Each row was made from one small tree. The marks that hang from a mark follow it in brackets, in the order of their numbers. Every link used is in the known rows. Write each row's tree.
In the rows, 128 means zero.
Known rows
Q_405(Q_338(Q_422(Q_576 Q_637))): [133 127 188 109 123  91 121  94 104 174 146 130 162 111 140 132 141 133
 186 198  99 141 161 111 177  94 166 188 122 160 109 115 125 126 175 136
 149 113 144  72 112 152 163  90 148 129 170 135 192 147 170  89]
Q_637(Q_422(Q_338(Q_276 Q_405))): [115 153 186 138 141 119 110 130 126 104 165 130 108 130 199 154  73 143
 138  96  94 110 149 100 192 113 112 157 149  90 124 127 171 148 117 175
 117 154 136 100 152 118  89 130 164 105 125 146 207  85 121 102]
Q_276(Q_647): [148 109 138 125 150 137 133 156 132 108 137 127 133 127 130 123 153 128
 138 114 129 108 123 118 134 136 117 128 135 118 133 121 128 109 138 125
 112 130 151 102 119 100  94 131 144 116 108 145  98 144 152 119]
Q_637(Q_422(Q_338(Q_276 Q_405) Q_576)): [109 141 200 122 132 112 107 132 108 124 151 131 133 142 210 161  91 145
 132 117 125 126 160  95 197  98 122 182 132 102 120 133 181 168 134 193
 111 137 128  73 151 135 114 128 183 100 138 147 243  85 127  86]
Q_209(Q_338(Q_405) Q_647): [141 165 141 117 145 119 122  82 141 110 146 130 114 143 172 128 124 133
 138  98  74 121 129  71 130  95 103 118 115 114 107 125 102 130 116 142
 139 132 110 129 141  82 141 165 104 114  80 105 136 112  85 154]
Q_871(Q_647(Q_276)): [117  92  87 117 143 119 142 117 130  96 153 120 154 167 124 134 132 118
 145 125 174 112 127 126  90 151  91 138 150 121 107 124  90 111 161 127
 128 142 110 113 155 143 120 133 126 147 123  87 126 113 145 156]
Q_405(Q_338(Q_276(Q_647))): [111 124 142 130 141 132 124 147 114  93 161 112 129 119 124 141 138 159
 152 125 135 106 170  85 203 145 142 133 145 133 156 104 156  78 191 113
 121 143 131  75 109  99 134 104 135  99 136 116 111 129 139  96]
Q_338(Q_276 Q_422): [114 123 165 149 166 133 137  81 123 154 141  94 131 126 117 148 116 119
 140 142 143 161 137 116 155 124 170 159 126 136 116 121 130 102 153 137
 165 111 106 116 142 126 104 135 153 134 160 149 176 110 126 103]
Q_422(Q_637): [141 144 134 106 118 119 111  98 134 142 146 143 160 112 147 142 114 118
 149 135 106 125 127 120 154 119 119 151 127 118 111 109 118 150 139 151
 139 136 137 109 116 154 127 102 138 129 114 144 137 129 139 120]
Q_422(Q_338(Q_276) Q_576 Q_637): [127 129 169  89 106 102 117  97  96 142 148 123 189 145 194 169 103 162
 124 177 133 140 146  86 215 107 127 192 113 128 132 109 157 142 176 183
 145 131 127  46 109 202 153  80 188 105 154 147 214  87 149  88]
Q_276(Q_338): [115 135 114 108 107 113 118 167 115 128 144 138 139 142 154 125 116 144
 126 153 157 138 127 119 124 117 154 116 108 130 110 122 128 115 161 110
 127 140 137 141 137 120 156 137 134 151 122 134 144 137 138 115]
Q_276(Q_338(Q_405 Q_422) Q_647(Q_871)): [173 104 157 108 147 105 136 145 137 119 170 132 120 105 135 130 118 106
 179 158 108 135 128 107 171  98 165 159 128 111 105  98 140 129 158 150
 129 128 165 117 189  76  99 158 174 143 134 146 133 172 168  79]
Q_637(Q_422(Q_338(Q_276) Q_576)): [ 93 130 184 122 117 117 113 143  83 125 148 125 157 132 192 165  97 146
 112 147 144 134 161 111 170 110 134 178 112 118 132 142 173 136 136 175
 130 136 110  59 125 151 143 112 178 123 154 150 234  97 149 101]
Q_405(Q_338(Q_276(Q_647(Q_871)))): [128 117 140 133 125 123 127 136 107  97 172 105 127 100  98 161 138 146
 157 154 121 103 178  96 213 154 165 144 149 131 169  88 175 108 175 133
 131 143 111  62 131 109 155 105 132 105 162 125 100 146 150  95]
Q_209(Q_647(Q_276(Q_338(Q_405)) Q_871)): [112 124 107  56 100 112 117 127 130  83 180 127 144 162 148 125 111 141
 178 156 107 141 149 111 122 114 127 152 113 101 120  95 122 188 163 172
 142 140 103 110 201 107 169 160 135 176 107  79  86 113 136 154]
Q_647(Q_209 Q_276(Q_338(Q_405)) Q_871): [125 113 120  75  77  83 160 115 136  85 198 108 111 166 165 139  99 135
 164 161 150 139 162 138 140 135 120 174 121 106 118  95 126 196 143 166
 154 165 113  97 211 165 175 122 156 172 119 111 106 129 132 135]
Q_647(Q_209(Q_338 Q_576) Q_276 Q_871): [137 102 124 138  85  83 185  62 143 102 172  97 148 124 156 147 100 160
 150 198 174 128 148 127 104 151  98 173 103 136 130 108  66 178 111 163
 199 144  52  34 138 193 176 132 123 134 124 129 130 126 115 186]
Q_405(Q_338): [115 136 131 136 115 119 125 143 122 116 142 127 120 119 115 119 131 141
 147 144 114 120 156 117 157 128 129 117 146 141 144 120 143 106 155 101
 121 139 136 113 119 107 164 110 100 122 143 107 112 134 134 120]
Q_647(Q_209(Q_338 Q_576)): [133 124 161 150  95  90 167  69 149 122 140 108 138 125 179 141 121 158
 124 156 173 127 133  93 115 123  93 149 103 143  97 134  76 152  95 134
 176 146  94  85 107 162 143 135 116 117 103 142 174 137  89 161]
Q_871(Q_647(Q_209(Q_338(Q_422)))): [167  99 145 146 151  73 184  47 144 118 178  92 117 134 158 157 139  88
 130 128 161 118 132 104 108 119 124 140 127 127  69 146  47  83  98 133
 173 147  99 116 144 125 121 139 119 162 143 166 195 153  99 151]
Q_405(Q_338(Q_422(Q_576))): [126 117 180 131 128 100 138 129 101 154 133 118 136 121 125 119 155 121
 168 186 120 155 166 112 158  97 170 160 127 167 132 129 133 103 166 117
 133 102 125  92 120 125 175 123 143 125 169 118 186 140 156 103]
Q_871(Q_647): [132 116 110 130 139 115 130 104 134 112 137 127 136 141 134 140 137  97
 126 110 151 112 112 116 112 131 107 113 147 119 101 133 109 110 124 118
 116 137 135 144 141 118 104 135 112 150 132 106 152 137 125 130]
Q_209(Q_338(Q_405 Q_422(Q_576 Q_637))): [182 137 207 117 146  74 135  67 127 181 143 137 153 113 190 147 109 118
 169 160  89 137 137  84 170  63 146 192 119 145  79 113 107 149 146 175
 154 109 135  92 131 138 130 131 164 110  94 162 227 118 130  90]
Q_871(Q_647(Q_209 Q_276)): [117  84  94 104 125 101 163  90 150  81 179  96 137 175 151 145 145 105
 145 114 188 116 144 131  79 151  77 147 130 112  94 130  72 137 138 147
 148 155  98 102 161 172 133 115 134 166 126 106 120 132 129 172]
Q_647(Q_209 Q_276(Q_338(Q_405 Q_422))): [118  93 150  96 122  90 160 113 152 108 184 104 112 168 175 131 119 114
 181 152 168 159 147 129 110 101 120 175 119 119  86 121  87 154 155 148
 168 139 122 111 190 145 136 148 174 169 116 121 144 133 132 116]

Write each row's tree
[136 127 154 123 137 116 123 113 130 100 140 122 111 152 181 146  89 144
 116 123 106 125 125  91 220 108 109 147 146 108 136 111 174 129 132 161
 121 149 135 113 149 135 107 126 160  95 132 109 192  73 104  87] | Q_422(Q_338(Q_276 Q_405))
[ 60 121 115  89  82 127 110 144 130 107 138 119 180 162 163  98 125 186
 174 168 176 161 132 101  65 107  98 147  90 130 102 122  75 148 180 123
 160 137  97  86 132 126 153 165 134 163  99  59 121 118 137 174] | Q_209(Q_576 Q_647(Q_276(Q_338)))
[130 116 155 136 107  90 176  70 170  98 148 102 129 156 196 131 107 168
 157 146 163 126 143 105 114 126  62 171 120 133 108 112  68 178 119 164
 174 142  94  70 146 168 141 156 138 103  77 102 158  99  83 165] | Q_647(Q_209(Q_338(Q_405) Q_576) Q_276)
[158 117 158 120 150 121 126 105 126  95 153 116 119 120 121 164 115 118
 142 115 102 113 142  90 211 143 136 161 139 105 144  84 181 158 156 172
 119 135 129  89 164 107  91 130 161 102 130 125 110 121 123  85] | Q_338(Q_276(Q_647(Q_871)) Q_405)
[139  90 149 115 129 113 163  82 134  81 185  87 131 123 133 177 137 118
 137 131 157 121 167 115 182 162 134 164 114 110 148  99 148 155 134 173
 155 149 100  59 154 151 121 100 166 132 151 161  92 149 125 116] | Q_338(Q_276(Q_647(Q_209 Q_871)))
[128 103 116 102 157  98 137 127 138 110 173 122 134 162 150 120 118 104
 181 142 166 139 116 111 101 100 123 158 144 114  64 120  88 103 186 134
 126 133 134 139 197 101 110 171 161 173 128  89 180 124 150 116] | Q_871(Q_647(Q_276(Q_338(Q_405 Q_422))))
[140 135 187 143 182 127 126  67 136 143 134 107 108 132 127 141 106 105
 149 122 120 155 135  99 175 106 152 168 145 129 111 108 145 137 150 157
 142 115 118 133 159 119  73 153 169 118 140 122 188  97 107  86] | Q_338(Q_276 Q_405 Q_422)
[114 148 150 162 134 111 138  78 120 144 127 106 152 118 163 155  93 181
 110 158 169 137 130  72 150 129 129 148 103 147 125 111 116 124 142 128
 173 130  77  82 104 149 131 151 115  97 127 123 199  95  93 135] | Q_209(Q_338(Q_276) Q_576)
[109 119 125  81 103  96 151 135 151  82 178 122 118 181 192 132 114 144
 158 132 171 137 158 124 112 123  97 162 123 109 102 111 105 174 157 153
 141 153 130 105 183 154 161 133 160 158  89 105 117 118 120 132] | Q_647(Q_209 Q_276(Q_338(Q_405)))
[149 114 157  80  88  98 124 120 119 140 136 144 177 133 192 143 115 157
 136 178 106 129 128 108 185  91 113 176 117 123 120 117 138 145 141 174
 129 131 148  71 108 185 151  89 172 113 138 149 197 122 163  97] | Q_422(Q_338 Q_576 Q_637)
[126 101 108  91 144  99 127 106 120 139 189 120 188 150 158 140 112 103
 186 172 164 139 119 112  96 109 132 173 128 117  56 112  58 106 201 133
 168 149 130  97 156 140 117 128 161 192 120 125 178 138 173 127] | Q_871(Q_647(Q_276(Q_338(Q_422(Q_637)))))
[168 119 123 109 112  78 188  73 151  92 192 102 102 146 159 151  94 132
 150 149 121 113 164 132 135 145 100 170 127 114 128 103 100 189 109 199
 174 151  82  74 187 172 172 128 127 128  95 131 105 112 103 164] | Q_647(Q_209(Q_338(Q_405)) Q_276 Q_871)
[ 76 100 127 107  77  95 152 125 143  97 157 106 161 163 175 125 115 175
 161 174 220 160 141 120  81 124  96 163  99 128 105 116  75 173 162 130
 173 155 101  68 149 181 166 133 157 158 112 100 137 132 132 157] | Q_647(Q_209(Q_576) Q_276(Q_338))
[ 92  94 120 112  93 131 123  89 137 105 146 108 176 130 114 121 126 155
 181 168 129 145 130 118  88 138  99 163  99 126 134 111  87 184 137 157
 171 122  69  60 146 143 144 159 121 147 131  60  94 117 134 194] | Q_209(Q_576 Q_647(Q_276 Q_871))
[ 89  82 158 129  98  94 164  98 148 122 155  97 159 147 161 120 123 149
 187 196 220 176 139 131  88 114 117 187  98 141  87 124  61 148 159 127
 196 134 100  69 145 174 145 153 168 177 126 119 172 134 140 152] | Q_647(Q_209(Q_576) Q_276(Q_338(Q_422)))
[144  97 160 142 153 120 140 108 112 110 178  94 120  88  79 164 138 131
 180 175 117 124 167 102 213 139 181 161 146 140 148  96 151  88 172 140
 152 129 115  61 142  95 132 119 147 124 172 151 122 153 163  83] | Q_405(Q_338(Q_276(Q_647(Q_871)) Q_422))
[173 113 189  73  95  85 121 113 124 129 132 150 165 144 209 135 111 138
 149 155  75 127 130  92 204  73 103 185 130 113 112 113 156 172 137 185
 106 132 167  90 129 171 134 100 175 103 123 125 201  99 137  77] | Q_422(Q_338(Q_405) Q_576 Q_637)
[ 97  81 146 130  98 108 168  95 162 101 136  99 148 151 156 128 133 157
 163 155 194 143 143 137  85 143  71 170 111 134 119 127  82 174 131 146
 173 141  91  69 137 189 136 129 153 138 123  97 126 116 121 171] | Q_647(Q_209(Q_576) Q_276)
[129 131 177  88 113  89 115 113  96 184 150 139 189 127 175 137 126 127
 171 200 143 169 137 106 145  75 177 188  95 146  79 114 111 139 190 140
 153 112 146  92 129 156 157 110 180 163 135 161 211 155 178  87] | Q_276(Q_338(Q_422(Q_576 Q_637)))
[141 141 216 108 162 100 105  53 123 180 132 125 162 133 174 165 116 115
 171 150 104 170 152  88 205  83 160 219 123 132  91 102 136 174 184 184
 150 104 129  92 145 163 104 119 199 116 130 134 225  96 133  67] | Q_338(Q_276 Q_405 Q_422(Q_576 Q_637))
[127 114 158 133 141 136 117 157 121  97 171 121 134 111 173 168 107 151
 135 106 134  87 152  97 179 133 110 147 140  89 142 131 157 101 134 165
 122 161 137  58 123 107  85 119 179 111 121 179 175 126 156 102] | Q_637(Q_422(Q_338(Q_276(Q_647))))
[144 132 179  80 118 100 112  83 107 135 139 135 172 150 216 158  98 159
 137 150  96 136 148  70 240  85 125 201 129 112 119 102 166 167 164 197
 124 133 145  70 132 186 128  91 198  94 132 115 229  79 127  68] | Q_422(Q_338(Q_276 Q_405) Q_576 Q_637)
[108 118 140 158 131  84 160  28 137 109 160  90 150 145 183 175 119 147
 106 136 207 127 132  70 126 142  97 151 122 131  84 130  74 123 123 132
 182 158  69  82 120 161 116 132 126 128 133 118 211 115  66 149] | Q_871(Q_647(Q_209(Q_338(Q_276) Q_576)))
[163  69 144 103 109 105 175  93 129  54 190  87 130 133 158 177 124 140
 121 143 146 110 159 109 211 148 122 166 117  93 160 105 154 133 118 191
 149 164 114  47 146 161 132  95 181 121 161 172 129 141 138 103] | Q_422(Q_338(Q_276(Q_647(Q_209 Q_871))))
[168  95 123 138 128  79 207  61 135 115 204  80 122 124 135 163 112 112
 168 193 139 131 155 153 112 144 144 170 113 130 126 121  66 143 114 181
 212 134  58  56 167 167 177 133 134 162 128 174 131 138 137 171] | Q_647(Q_209(Q_338(Q_422)) Q_276 Q_871)
[156 118 170 108 160 114 119 157 147 121 154 130 125 122 152 121 137 116
 170 127 130 133 125  95 153  89 146 145 127 120  88 110 125 105 164 126
 112 131 176 132 153  65  89 169 176 142 106 152 149 158 156  70] | Q_276(Q_338(Q_405 Q_422) Q_647)
[178 102 183 136 183 124 136  88 135 116 160 105 111 109 107 163 111  93
 166 134  97 132 138 101 201 130 162 179 140 112 123  92 157 138 148 180
 140 118 127  92 176  90  66 148 181 122 135 148 143 132 140  78] | Q_338(Q_276(Q_647(Q_871)) Q_405 Q_422)
[158 111 175 100 112  97 123 139 119 112 104 135 133 155 189 127 120 144
 125 142 105 132 129 100 190  86 109 157 130 123 129 128 164 154 119 162
  96 129 155 109 141 142 146 119 171 101 134 110 201 104 138  89] | Q_422(Q_338(Q_405) Q_576)
[151 105 118 115 140  83 178  77 153  75 192 102 113 177 186 151 119 116
 141 101 164 100 140 105  99 128  64 145 139 108  81 124  57 137 124 163
 148 166  98  93 168 149 133 137 120 137  85 105 158 109  89 165] | Q_871(Q_647(Q_209(Q_338(Q_405)) Q_276))
[134 128 194 115 110 101 116 156 114 123 138 153 127 134 206 139 100 135
 141 121  91 120 145 115 164  92 106 174 135 103 114 143 161 167 110 180
  93 130 151  84 141 127 126 134 166 110 122 144 228 110 140 102] | Q_637(Q_422(Q_338(Q_405) Q_576))
[144 105 199 107 172 116 118  81 118 166 151 115 186 117 152 169 143 116
 171 161 141 151 157  82 194 103 160 208 111 134 108 103 117 122 203 169
 152 104 134  49 104 154 106 101 209 122 131 167 185 135 172  79] | Q_338(Q_276(Q_647) Q_422(Q_576 Q_637))
[163 156 133 111 121  98 132  74 130 103 162 131 112 127 149 137 112 130
 149 131  48 114 128  82 151 109 126 139 121 114 121 108 115 158 107 168
 148 135  92 115 167  89 159 156  92 123 103 120 115 125  90 157] | Q_209(Q_338(Q_405) Q_647(Q_871))
[153 103 198  99 155  97 123 165 118 139 134 140 143 138 173 121 149 127
 166 153 145 151 138  85 157  77 161 170 112 134  90 117 135 124 184 140
 110 110 168 110 152  87 115 163 197 134 111 135 181 150 170  65] | Q_276(Q_338(Q_405 Q_422(Q_576)) Q_647)
[111 105 112  85 110 117 130 116 121 108 192  96 160 139 117 121 125 123
 194 187 130 163 145 132  94 114 161 158  93 120 105 112  82 123 167 159
 180 122  79  86 187 115 163 161 145 198 144 112 107 150 178 163] | Q_209(Q_647(Q_276(Q_338(Q_422)) Q_871))
